Each row comes from the steps of one path. Every step used is in the known rows, and no mark comes twice. Write the path behind each row, first mark first.
Known rows:
dogus -> peve -> kubok: -.05; -.29; -.20; -.32; -.38; -.26; -.40; -.18; -.17; .03; .63; .11; .25; -.01; -.29; .00; .28; -.26; -.34; -.06; .00
dogus -> feke -> kubok -> siti: -.53; .06; -.34; .28; -.20; -.63; .15; -.07; .17; .03; .07; -.12; .21; .00; -.36; -.26; -.12; .32; .02; .16; -.19
feke -> mege -> peve: -.12; -.44; -.34; -.14; -.45; -.35; -.16; .12; -.09; -.22; .34; .02; .32; -.06; .38; -.08; .12; .02; -.03; -.24; -.38
dogus -> feke -> kubok: -.40; .08; -.46; .12; .06; -.33; .18; -.14; .14; -.09; .29; -.10; .16; -.28; -.17; -.07; .09; .50; -.23; .20; -.14
kubok -> feke -> mege: -.06; -.09; -.50; -.14; -.12; -.10; .08; -.18; -.51; -.09; .00; -.07; .10; .20; -.17; -.03; .00; .03; -.46; .27; -.14
fesaduz -> feke -> mege -> peve -> pesiko: -.09; -.43; -.06; -.50; -.09; -.40; -.12; -.28; -.09; .24; .00; .25; .44; .17; .16; .07; -.11; -.16; -.05; -.41; -.40
peve -> kubok -> feke: .16; -.05; -.17; .00; -.20; -.05; -.13; -.46; -.55; .16; .05; -.06; -.05; .15; -.31; -.15; .06; -.08; -.53; .22; .24
kubok -> feke: .15; -.17; -.30; -.19; -.06; .01; .25; -.33; -.50; -.02; .00; -.06; .18; -.07; -.18; .02; -.04; .04; -.46; .22; .08
pesiko -> peve -> fesaduz -> feke -> mege: -.33; -.09; -.17; -.52; .19; -.04; .09; -.01; -.18; .11; -.04; .26; .28; .03; -.24; .14; .02; .00; -.05; .00; -.45
kubok -> feke -> pesiko -> peve: -.11; .10; -.09; -.35; -.29; .28; .14; .01; -.01; .02; -.39; -.15; -.07; .17; -.32; .14; .04; -.16; -.24; .37; .20
dogus -> feke -> pesiko: -.26; -.06; -.59; -.38; .17; .06; .11; .11; .22; .14; .17; -.18; -.10; -.22; -.10; .06; .10; .24; -.22; .18; .22
dogus -> peve -> fesaduz -> feke -> kubok: -.01; -.06; .02; -.37; .11; -.43; .17; -.40; .07; .10; .02; .27; .24; -.33; -.73; .10; .01; .06; -.25; .13; -.31
feke -> mege: -.27; -.27; -.61; -.22; -.12; -.30; -.02; .13; -.20; .04; .39; -.04; .28; .07; .03; -.02; .06; .12; -.39; -.03; -.30
mege -> peve -> fesaduz -> feke -> pesiko: .31; -.26; .06; -.54; .11; -.07; .12; -.01; .11; .27; -.21; .04; -.05; -.46; -.13; .04; -.12; -.04; -.04; -.08; .05
mege -> peve: .05; -.56; -.11; -.18; -.36; -.23; .02; -.01; -.08; -.14; .35; -.03; .39; -.36; .39; -.06; .04; .05; -.06; -.22; -.16
pesiko -> peve -> fesaduz -> feke -> kubok -> siti: -.39; .06; .29; .00; -.13; -.49; .21; -.11; .06; .25; -.43; .18; .23; .01; -.72; -.03; -.33; -.05; .17; .14; -.41
mege -> peve -> pesiko -> feke -> kubok -> siti: -.07; -.29; .00; .06; -.77; -.67; -.06; -.17; .10; .05; -.15; -.08; .67; .17; -.41; -.50; -.46; -.43; .25; -.23; -.07
fesaduz -> feke -> pesiko -> peve -> kubok: -.25; .07; .18; -.39; -.09; .12; -.19; .01; .13; .60; .00; .15; -.06; .34; -.16; .21; .00; -.06; -.24; .03; -.05
dogus -> peve -> pesiko -> feke -> kubok: -.12; -.12; -.31; -.47; -.40; -.35; .00; -.31; .12; -.07; .24; .05; .67; .03; -.75; -.12; -.12; -.42; -.22; .03; -.01
kubok -> siti: -.24; -.38; -.29; -.08; -.35; -.40; .05; .05; -.20; .21; .15; -.04; .35; .08; -.16; -.10; -.20; -.07; -.12; -.03; -.13
mege -> peve -> luviti: .25; -.33; .03; -.15; -.31; -.01; .19; -.05; -.06; -.15; .20; .13; .19; -.57; .61; -.22; -.04; -.28; -.03; -.37; .03
pesiko -> peve: -.36; -.25; -.17; -.33; -.29; .02; .06; .09; -.04; -.09; .27; .03; .39; -.10; .01; .13; .09; -.05; -.14; .00; -.22
fesaduz -> feke -> mege: -.25; -.25; -.35; -.41; .15; -.24; .22; -.05; -.24; .38; .25; .26; .30; .18; .11; .17; -.05; .28; -.34; -.13; -.50
kubok -> feke -> pesiko: .18; .00; -.31; -.28; -.07; .11; .24; -.13; -.16; .17; -.28; -.22; -.17; .01; -.35; .06; -.09; -.02; -.50; .37; .30
pesiko -> peve -> kubok: -.30; -.16; -.06; -.14; -.35; -.04; -.30; .03; -.15; .07; .35; .04; .20; .14; -.06; -.01; .15; -.15; -.21; -.01; .00

Write each row's path:
-.07; .04; .08; -.02; -.32; .15; -.19; -.34; -.40; -.02; -.05; .01; .06; .31; -.30; -.06; .11; -.21; -.26; .24; .11  pesiko -> peve -> kubok -> feke
-.07; -.40; -.49; -.22; -.50; -.12; -.07; .23; -.19; -.09; .46; .04; .64; .04; .39; -.34; -.06; -.10; .06; -.22; -.34  pesiko -> feke -> mege -> peve
-.28; -.11; -.21; -.44; -.30; .15; .01; .31; .32; .12; .05; -.12; .07; -.02; -.14; .23; .03; -.11; -.19; .10; .03  feke -> pesiko -> peve
.26; -.19; -.16; -.10; -.23; -.17; -.11; -.24; -.46; -.40; -.25; -.07; .05; -.20; -.25; -.23; .00; -.19; -.08; .14; -.01  kubok -> feke -> mege -> peve -> fesaduz
-.04; -.33; -.54; -.56; -.07; -.03; .11; -.17; -.24; .20; .23; -.04; .64; -.03; -.30; -.15; -.23; -.38; -.26; -.07; .26  peve -> pesiko -> feke
-.16; -.03; -.25; -.54; -.07; .18; -.03; .21; .23; -.04; -.14; -.19; -.07; -.32; -.54; .08; .07; -.30; -.10; .26; .22  feke -> pesiko -> peve -> fesaduz
-.10; -.44; -.10; -.25; -.12; -.36; .03; -.02; -.15; .20; .23; .28; .38; .06; .49; .05; -.06; .17; -.04; -.33; -.63  fesaduz -> feke -> mege -> peve
-.35; .04; .28; -.18; -.37; -.18; -.25; .10; .17; .69; -.22; .13; -.06; .55; -.35; .04; -.23; -.20; .02; -.03; -.09  fesaduz -> feke -> pesiko -> peve -> kubok -> siti
.20; .12; -.20; -.08; -.19; .07; -.21; -.22; -.25; .30; -.20; -.20; -.39; .20; -.46; -.07; .03; -.19; -.62; .35; .45  peve -> kubok -> feke -> pesiko
.09; -.41; -.01; .01; -.52; -.27; -.38; -.09; -.16; .02; .40; -.02; .23; -.13; .24; -.22; .17; -.13; -.13; -.25; .03  mege -> peve -> kubok
-.13; -.48; -.30; -.35; -.41; -.45; -.34; -.14; .00; -.14; .12; -.02; .32; .06; .05; -.03; .05; -.29; -.08; -.32; -.15  feke -> mege -> peve -> pesiko
-.08; -.21; -.40; -.48; .33; -.21; .16; -.15; -.30; .29; .08; .19; .16; -.15; -.27; .05; -.07; .12; -.25; .00; -.29  peve -> fesaduz -> feke -> mege
-.27; .10; -.13; .02; -.41; .00; -.39; -.19; -.48; -.05; -.03; .01; .02; .58; -.26; -.10; .13; -.19; -.26; .22; -.09  pesiko -> peve -> kubok -> feke -> mege
.01; -.35; -.43; -.80; -.24; -.06; -.03; -.26; -.13; .03; .34; .07; .76; .00; -.46; -.01; -.08; -.61; -.19; -.08; .12  dogus -> peve -> pesiko -> feke
.07; .12; -.14; -.47; -.08; .31; .08; -.08; -.08; -.09; -.53; -.25; -.19; -.14; -.74; .08; -.04; -.33; -.17; .48; .36  kubok -> feke -> pesiko -> peve -> fesaduz
.10; -.35; -.50; -.28; -.27; -.13; -.09; .12; -.24; -.25; .25; -.03; .53; -.27; -.04; -.46; -.06; -.25; .09; -.10; -.06  pesiko -> feke -> mege -> peve -> fesaduz
-.32; -.12; -.20; .27; -.49; -.70; .09; .00; .04; .14; -.01; -.09; .26; .03; -.43; -.18; -.23; .12; -.17; .10; -.26  feke -> kubok -> siti
-.12; -.07; -.42; -.28; -.22; -.31; .14; -.21; .04; .13; .03; -.08; .57; -.05; -.58; -.24; -.22; -.16; -.31; .01; .10  peve -> pesiko -> feke -> kubok
.11; -.20; .25; -.08; -.01; -.47; .17; -.30; .02; .08; -.11; .16; .22; -.51; -.18; -.06; -.11; .22; -.05; -.11; -.29  mege -> peve -> fesaduz -> feke -> kubok
-.04; -.27; -.30; .00; -.61; -.19; -.42; .13; -.29; -.02; .52; .04; .42; .21; .23; -.49; .04; -.22; -.06; -.22; -.13  pesiko -> feke -> mege -> peve -> kubok
.13; .25; .06; -.32; -.16; .54; .32; -.05; .00; .03; -.51; .00; -.28; -.02; -.09; .03; -.12; -.47; -.22; .24; .33  kubok -> feke -> pesiko -> peve -> luviti
-.17; -.17; .07; -.55; .22; .10; .27; -.17; -.15; .22; -.04; .22; .28; -.24; -.30; .19; -.07; -.07; -.06; .00; -.19  pesiko -> peve -> fesaduz -> feke
-.33; .16; -.41; -.50; .16; .24; -.03; .20; .33; -.15; -.12; -.19; -.16; -.35; -.50; .09; .13; -.09; .08; .30; .35  dogus -> feke -> pesiko -> peve -> fesaduz
.34; -.07; -.03; .03; -.31; .04; .14; -.24; -.37; -.27; -.17; .16; -.02; -.09; .40; -.29; -.05; -.33; -.10; -.11; -.05  kubok -> feke -> mege -> peve -> luviti
-.10; -.32; -.22; .06; -.59; -.44; -.53; .01; -.14; -.09; .43; .00; .18; .15; .26; -.28; .17; -.07; -.13; -.25; -.18  feke -> mege -> peve -> kubok
